Each row was made from one walk, in order. Every step used is in the known rows, and no mark comes twice. Write each row's walk.
In the rows, 128 means zero.
Known rows:
lodekap-bebin-vuvab-rezod-bisolo-gagif: [107 106 124 131 148 132 128 150 112 169 167 140 249 153 147 125 145 103
 144 108 194 105 121 203 136  80 119 148 174  49 145 134 107 116 120 163
  84 145 145  98  72 110 127 100 104 140 161 140]
lodekap-bebin-vuvab-rezod-vaser-gagif: [ 94  78 147 114 136 131 108 170 134 154 159 155 196 147 148 127 129 114
 138  69 187 121 104 164 128  97 139 148 141  49 147 116 102 131 125 181
  95 166 146  88  97 104 136 117 122 150 124 139]
bisolo-rezod: [126  92 118 144 122 130 155 172 118 117 152 130 160 144 158 107 133 131
 130 131 199 101 124 136 129 106 100 117 115  98 149 147 119 134 115 197
  72 146 149  87  84 109 136 126 121 154 123 123]
bebin-vuvab-rezod-vaser-bupoz-bisolo: [ 86 113 186 129 138 128 123 169  99 128 157 162 105 127 172 119 131 129
 142  66 177 112 107 133 126 107 123 130 147  65 140  99  65 186 130 180
  81 127 149 118  70 125 152 138 136 169 120 126]
kolop-bisolo-rezod-vuvab-bebin-lodekap: [115  65 118 116 118 121 163 150 113 132 167 127 199 155 148  77 163 147
 115 106 211 105 121 201 119 108  64  91 145 103 167 132 114 128 109 196
  72 159 150 122  84 107 120 129  83 168 110 123]
rezod-tafen: [110 121 126 154 142 136 154 193 130 114 146 134 160 129 170  95 133 166
 146  79 179 103 114 133 133 124 135 129 137  89 148 117 107 137 114  93
  64 133 145  82 101 108 142 116 130 171  98 122]
kolop-vaser-rezod: [ 88  99 153 109 123 131 154 159 104 100 165 138 115 135 202 108 120 130
 162 119 175 109 128 126 121 134 111 127 107 107 154 135 100 141 114 180
  72 157 155  85 122  82 130 123 118 166 152 123]
tafen-rezod: [124 118 143 133 142 129 152 169 111 121 147 129 149 137 154 105 140 130
 148 108 191 110 115 108 128 112 124 125 102  92 144 136 110 141 115 175
  76 147 152  97 104 128 147 124 135 161 127 131]
kolop-vaser: [101 111 132 129 129 131 162 176 133 111 152 141 120 144 201  98 126 153
 140 126 167 110 119 113 125 132 116 129 120 103 154 127 106 143 119 167
  72 139 152  92 117 106 108 124 122 159 136 120]
lodekap-bebin: [112 109 121 122 122 139 142 166 150 122 151 116 167 147 148  97 141 144
 147 111 175 103 124 134 134 136 121 139 139  70 146 134 113 128 120 120
  80 155 146  82 112 115 119 129 121 172 129 126]
gagif-bisolo: [ 93 114 142 150 116 128 156 167 120 111 135 120 140 143 170 105 131 131
 168 118 152 105 118 154 137 103 106 136 118  93 151 133 110 148 116 166
  72 110 142 107 100 140 127 135 140 178 146 119]
rezod-lodekap-bebin: [129 109 112 106 122 138 137 151 154 124 150 112 144 150 138  88 133 145
 113 102 179 107 117 156 120 118 117 147 156  72 146 130 120 128 117 139
  79 163 145  90  96  89 116 116  99 181 129 124]
vuvab-bebin-lodekap: [118 102 129 117 129 124 147 173 175 116 157 123 172 142 136  94 159 127
 130 108 189 119 113 142 125 141 115 100 136  91 157 111 129 154 119 115
  71 138 146  95 111 136 140 121 120 160  86 119]
vaser-gagif-bisolo: [ 91 101 157 152 127 128 139 164 128 118 143 116 154 148 165 120 116 111
 156  96 158 107 108 165 138 101 121 141 106  87 151 132 141 155 116 161
  78 119 139  99 101 136 135 127 128 165 159 120]
vaser-gagif-bisolo-rezod: [104  83 150 158 116 124 140 159 102 120 149 124 172 156 171 120 119 102
 137 115 184 101 111 170 134  85 103 132  92  94 153 147 135 142 108 208
  77 129 141  94  71 134 134 129 124 164 149 120]
tafen-rezod-vuvab-bebin-lodekap: [123 112 133 124 136 125 150 160 126 139 157 141 185 141 136  79 165 132
 136  88 209 121 104 159 116 115 106 106 129  90 161 112 109 136 116 138
  72 165 155  97 112 129 147 130 119 164  84 138]
lodekap-bebin-vuvab-rezod-bisolo-kolop: [104 118 130 115 138 129 132 167 109 159 172 164 201 148 157  94 140 133
 170 105 190 107 127 195 136  84 102 136 160  59 156 129 106 146 119 156
  80 129 142 102  98 123 138 114 122 169 140 145]
vuvab-rezod-lodekap-bebin: [124 118 111  89 124 136 121 138 141 142 151 129 153 154 149  85 141 117
 129 100 178 106 130 154 117 100 115 139 157  63 152 136 122 125 119 173
  76 174 146  94  79  99 118 117  92 194 119 132]
gagif-bisolo-rezod: [107  98 134 154 104 124 156 160  99 112 144 129 156 153 174 107 134 123
 151 138 179  99 122 161 132  89  88 125 100 101 153 148 104 133 108 210
  71 118 144 101  73 137 125 136 136 175 139 120]
lodekap-bebin-vuvab-rezod-vaser: [ 96  90 130 107 127 133 126 173 126 147 152 157 179 144 154 115 143 133
 150  89 180 118 115 154 126 100 125 141 152  56 144 119  75 123 125 182
  88 157 149  97  99 110 133 122 135 162 111 140]
vaser-gagif-bisolo-rezod-vuvab-bebin-lodekap: [104  75 138 149 114 119 136 153 121 135 158 136 207 161 151  94 144 107
 125  95 202 113 100 222 122  89  81 115 118  91 172 121 133 135 108 169
  72 143 143  95  79 135 131 133 109 169 107 127]
vuvab-rezod-bisolo-bupoz: [101 121 130 119 148 119 143 150 101 132 162 152 166 140 177 106 144 121
 137 107 175  93 130 151 132  74 106 101 164  71 158 138 138 151 120 151
  60 124 145 101  68 124 144 135  95 184 129 132]
tafen-rezod-vaser-gagif-bisolo: [ 90  95 174 145 136 120 135 159  96 115 146 136 148 148 179 125 125 113
 146  69 165 118  89 153 122  94 131 149  81  86 144 129 113 148 108 193
  84 129 148 108  95 162 136 131 135 176 122 133]
bupoz-bisolo-rezod: [123 106 147 165 119 135 150 165 106 111 154 121 135 142 172  97 129 133
 139 124 191  90 122 148 129 118  93 125 123  98 137 147 106 161 118 199
  80 142 148  96  65 138 120 134 120 166 122 115]
bupoz-bisolo-kolop-vaser: [102 130 157 151 123 130 158 175 112 104 166 137  88 142 228  80 123 157
 157 120 163 100 113 138 125 147  98 126 117 112 152 122 114 203 116 178
  82 109 146 100 105 147  86 136 130 168 115 116]
rezod-vuvab-bebin-lodekap: [111 100 114 131 130 130 153 173 152 134 156 138 181 141 137  81 156 146
 131  91 189 119 108 180 122 125 100 107 155  87 164 108 126 143 122 117
  69 149 149  96 118 117 135 130 109 159  90 131]
kolop-vaser-bupoz-bisolo-rezod: [107 116 173 135 116 125 145 151  89  96 169 147  82 145 214  95 128 150
 114 123 194  95 122 102 120 139 100 120 114 100 153 122  79 170 115 178
  69 139 151  97  68 122 105 143 112 178 132 108]
vuvab-bebin: [116 104 138 107 128 135 149 179 151 118 157 131 174 143 141  93 137 126
 151  98 175 110 123 132 128 140 107 130 138  91 149 122 134 152 123 121
  77 142 145 110 103 141 130 135 130 170 101 124]
vuvab-rezod: [111 118 127 121 139 132 140 166 126 132 146 139 154 141 164 105 137 108
 160 106 174 106 131 129 130 103 113 118 130  81 153 136 127 148 124 191
  71 148 148  96  91 123 142 124 118 170 117 130]
bupoz-bisolo-rezod-vaser: [109  84 143 161 119 132 149 170 103 101 156 138 122 143 188 104 129 147
 128 101 180  97 106 159 120 120  98 134 127  95 133 134  93 157 118 208
  82 137 152 101  64 148 109 137 115 168  90 118]

Which walk is each row?
[107 107 131 113 125 135 127 168 129 157 149 144 191 144 141 107 146 117
 161 113 191 111 127 143 136 100 121 134 148  62 150 128  86 126 126 174
  85 158 145  90  99 101 139 120 137 159 144 136]
lodekap-bebin-vuvab-rezod
[122 106 129 118 138 131 137 167 118 151 144 140 147 138 140 106 129 113
 133 103 191 118 116 163 121  66 112 127 149  82 145 125 106 142 124 222
  77 145 147 110  79  69 158 105 123 151 143 128]
bebin-vuvab-rezod-lodekap
[138 108 137 110 129 131 133 156 118 146 150 125 169 144 123  96 141 139
 120 105 212 118 106 147 118  88 129 147 137  73 137 129  69 119 114 178
  89 164 149 100  96  73 146 108 136 162 148 132]
tafen-rezod-lodekap-bebin-vuvab
[ 79  92 158 130 131 111 123 148 100 124 153 148 145 148 198 134 135  97
 130  77 152 105 105 161 127  66 116 109 119  71 162 127 138 167 110 198
  75 109 139  98  60 148 126 153 123 186 111 130]
vuvab-rezod-vaser-gagif-bisolo-bupoz
[125  82 107 134 119 125 153 166 131 133 164 145 196 149 140  83 156 135
 115 111 217 112 111 186 118 110  83  98 142  95 167 122 122 128 114 159
  68 159 151  90  90 113 131 126 105 155  81 130]
bisolo-rezod-vuvab-bebin-lodekap
[140 120 129  99 129 133 134 141 128 128 150 117 149 150 137  84 144 134
 117  98 197 109 114 139 115 108 125 145 128  74 143 138 103 119 110 158
  82 177 151  94  94 102 126 119 112 188 121 131]
tafen-rezod-lodekap-bebin
[105 105 163 125 110 120 142 147 106 114 179 161 121 148 196  70 153 156
 102 102 213 106 112 152 109 140  81 103 142  97 170  99  80 165 116 138
  65 152 153 100  77 126 104 148  93 182  90 116]
kolop-vaser-bupoz-bisolo-rezod-vuvab-bebin-lodekap
[113 123 146 135 156 129 152 164  99 123 153 142 168 141 159  98 135 138
 153  98 185 106 114 143 127 100 121 141 127  84 145 140 113 129 116 145
  69 146 154 111 100 140 153 116 110 173 141 135]
tafen-rezod-bisolo
[113  60 132 144 136 127 137 177 120 113 163 141 163 147 169 128 117 128
 102  85 192 111  97 157 123 107 119 131 106  86 146 134 138 141 113 202
  82 149 150  85  83 118 130 120 107 143 102 127]
bisolo-rezod-vaser-gagif
[137  94 139 142 104 137 132 153 110 138 154 117 154 151 141  87 130 144
 111 119 210  98 112 189 119  97  95 148 157  82 130 136  67 140 117 201
  91 157 145 102  62  82 115 119 120 166 143 116]
bupoz-bisolo-rezod-lodekap-bebin-vuvab
[120 130 140 135 154 123 156 170  92 120 168 151 157 139 171  90 135 143
 158  98 190 106 111 158 129  98 107 130 115  91 152 139 131 166 109 158
  70 118 149 106 106 156 148 116 125 171 120 139]
tafen-rezod-bisolo-kolop
[ 90  99 151 116 138 122 152 144  86 110 176 134 156 126 171 115 130 127
 141  99 179  93 126 167 131  88 103 105 145  84 150 143 128 152 113 134
  62 132 147  92  91  88 164 137 103 180 158 129]
vaser-rezod-bisolo-bupoz
[ 75 114 169 118 104 120 159 152  81  95 173 145 101 143 229 100 121 125
 187 124 157 108 122 163 124 112  82 123  83 120 167 134 105 175 101 201
  71 103 144  96 114 124 115 136 143 185 147 125]
gagif-bisolo-kolop-vaser-rezod
[118 115 142 179 139 137 147 157 123 122 156  97 163 138 171 118 136 116
 131 109 173  95 108 163 135 125 116 135 140  89 131 134 134 178 118 174
  88 121 146  97  69 141 102 122 118 139 130 115]
bupoz-bisolo-gagif
[ 80 101 163 144 123 124 146 161 117 110 148 131 131 155 210 111 113 124
 149 111 154 111 108 147 128 114 119 145  99 100 158 125 121 150 113 176
  77 125 143  97 109 129 109 127 125 170 165 117]
kolop-vaser-gagif-bisolo
[105 111 129 135 145 122 158 164 112 116 159 136 161 134 171 107 136 151
 122 106 173  94 118 156 135  91 112 109 161  79 152 135 135 152 118 122
  62 112 144 101  91 112 144 138 107 171 144 127]
rezod-bisolo-bupoz
[ 95 109 140 134 151 131 142 178 101 152 151 159 186 138 153 111 130 123
 164 103 183 111 127 176 134  76 114 137 162  71 147 131 101 135 130 179
  71 136 148 114  91 107 167 106 119 156 160 136]
bebin-vuvab-rezod-bisolo
[106  94 152 174 125 125 139 172  98 116 152 132 187 150 183 109 121 126
 134  84 188  97 105 177 134  87 118 135  99  94 155 129 115 133 100 150
  67 125 138  84  64 128 134 119 127 175 119 120]
vaser-gagif-bisolo-rezod-tafen
[ 95  78 135 147 106 121 155 166  94 103 146 141 143 152 188 114 131 139
 138 110 166 107 108 172 122  89  89 135 106  95 149 139  90 134 108 219
  73 113 148 105  72 146 116 138 134 180 105 124]
gagif-bisolo-rezod-vaser
[116 114 169 148 118 128 139 154  98 104 164 131 105 135 170 103 133 136
 120 108 200  90 122 121 129 123 100 118 121  88 145 129  98 177 118 163
  71 134 146  98  57 128 134 145 117 176 129 113]
vaser-bupoz-bisolo-rezod
[ 92 133 181 132 126 129 145 159 114  96 162 139  69 138 211  95 125 158
 133 105 171 100 117  93 125 156 116 131 126  92 152 108  83 186 123 137
  72 130 150 103  94 123 112 143 117 182 141 109]
kolop-vaser-bupoz-bisolo
[103 126 151 112 128 119 153 173 118  99 176 157  83 137 211  97 127 160
 125 110 178 113 114  93 127 138 111 109 105  98 171 108 121 190 112 139
  67 104 146  89 116 111 115 137 131 167 119 122]
bisolo-kolop-vaser-bupoz
[120  94 133 155 115 129 146 156 121 129 163 136 169 146 155  69 155 137
 123 103 208 101 111 197 117 124  75 107 150  98 155 120 107 157 118 159
  75 159 152 100  72 141 117 138 102 170  79 121]
bupoz-bisolo-rezod-vuvab-bebin-lodekap
[ 88 113 181 112 124 130 111 154 111 137 163 158 122 138 165 109 141 137
 141  66 181 107 115 137 127 121 124 142 161  45 141 101  50 169 128 150
  87 145 147 107  73 128 132 141 127 184 118 129]
lodekap-bebin-vuvab-rezod-vaser-bupoz-bisolo
[123  97 125 140 104 123 151 149  99 112 141 121 135 156 164  97 128 123
 122 130 180 103 115 183 117  73  86 132 116 102 152 147 112 131 105 223
  69 123 144 110  57 109 126 125 117 184 134 119]
gagif-bisolo-rezod-lodekap
[ 97 113 135 112 138 135 129 163 115 160 156 158 212 148 144 101 140 129
 169 105 187 107 129 181 135  87 119 149 173  52 148 131  83 115 127 147
  78 158 147 104  96 110 147 112 111 170 161 140]
lodekap-bebin-vuvab-rezod-bisolo
[ 97 116 141 145 114 116 155 156 106 109 142 119 138 137 179 111 142 131
 142 123 155  96 116 142 138  83 102 102 124  93 158 134 119 161 110 162
  69  91 137  98  82 126 128 155 149 183 138 119]
gagif-bisolo-bupoz
[132  73 119 112 120 127 158 142 104 118 157 109 138 153 159  92 131 146
  97 115 197  99 126 174 117  88  78 116 133 106 145 156 124 132 106 252
  75 151 146 128  63  78 118 115  83 174 151 113]
kolop-bisolo-rezod-lodekap
[ 92  97 140  97 116 121 156 158 114 116 194 160 145 137 196  73 145 139
 154  98 197 120 112 189 111 133  79  94 121 112 183 107 121 171 107 152
  69 146 151  85 132  98 122 129 112 165  89 134]
bisolo-kolop-vaser-rezod-vuvab-bebin-lodekap
[101 115 169 159 133 129 142 172 120 110 174 135 103 144 226  93 108 140
 142  95 170 102 102 147 128 146 111 133 107 105 153 120 142 210 116 172
  88 120 144  92 107 143  91 126 119 156 124 117]
bupoz-bisolo-kolop-vaser-gagif
[107 109 137 132 138 133 141 180 116 152 143 148 170 134 146 117 135 113
 163 111 187 115 122 140 134  84 119 121 136  80 147 128  97 145 128 206
  79 139 148 100  94  96 159 116 142 143 144 132]
bebin-vuvab-rezod
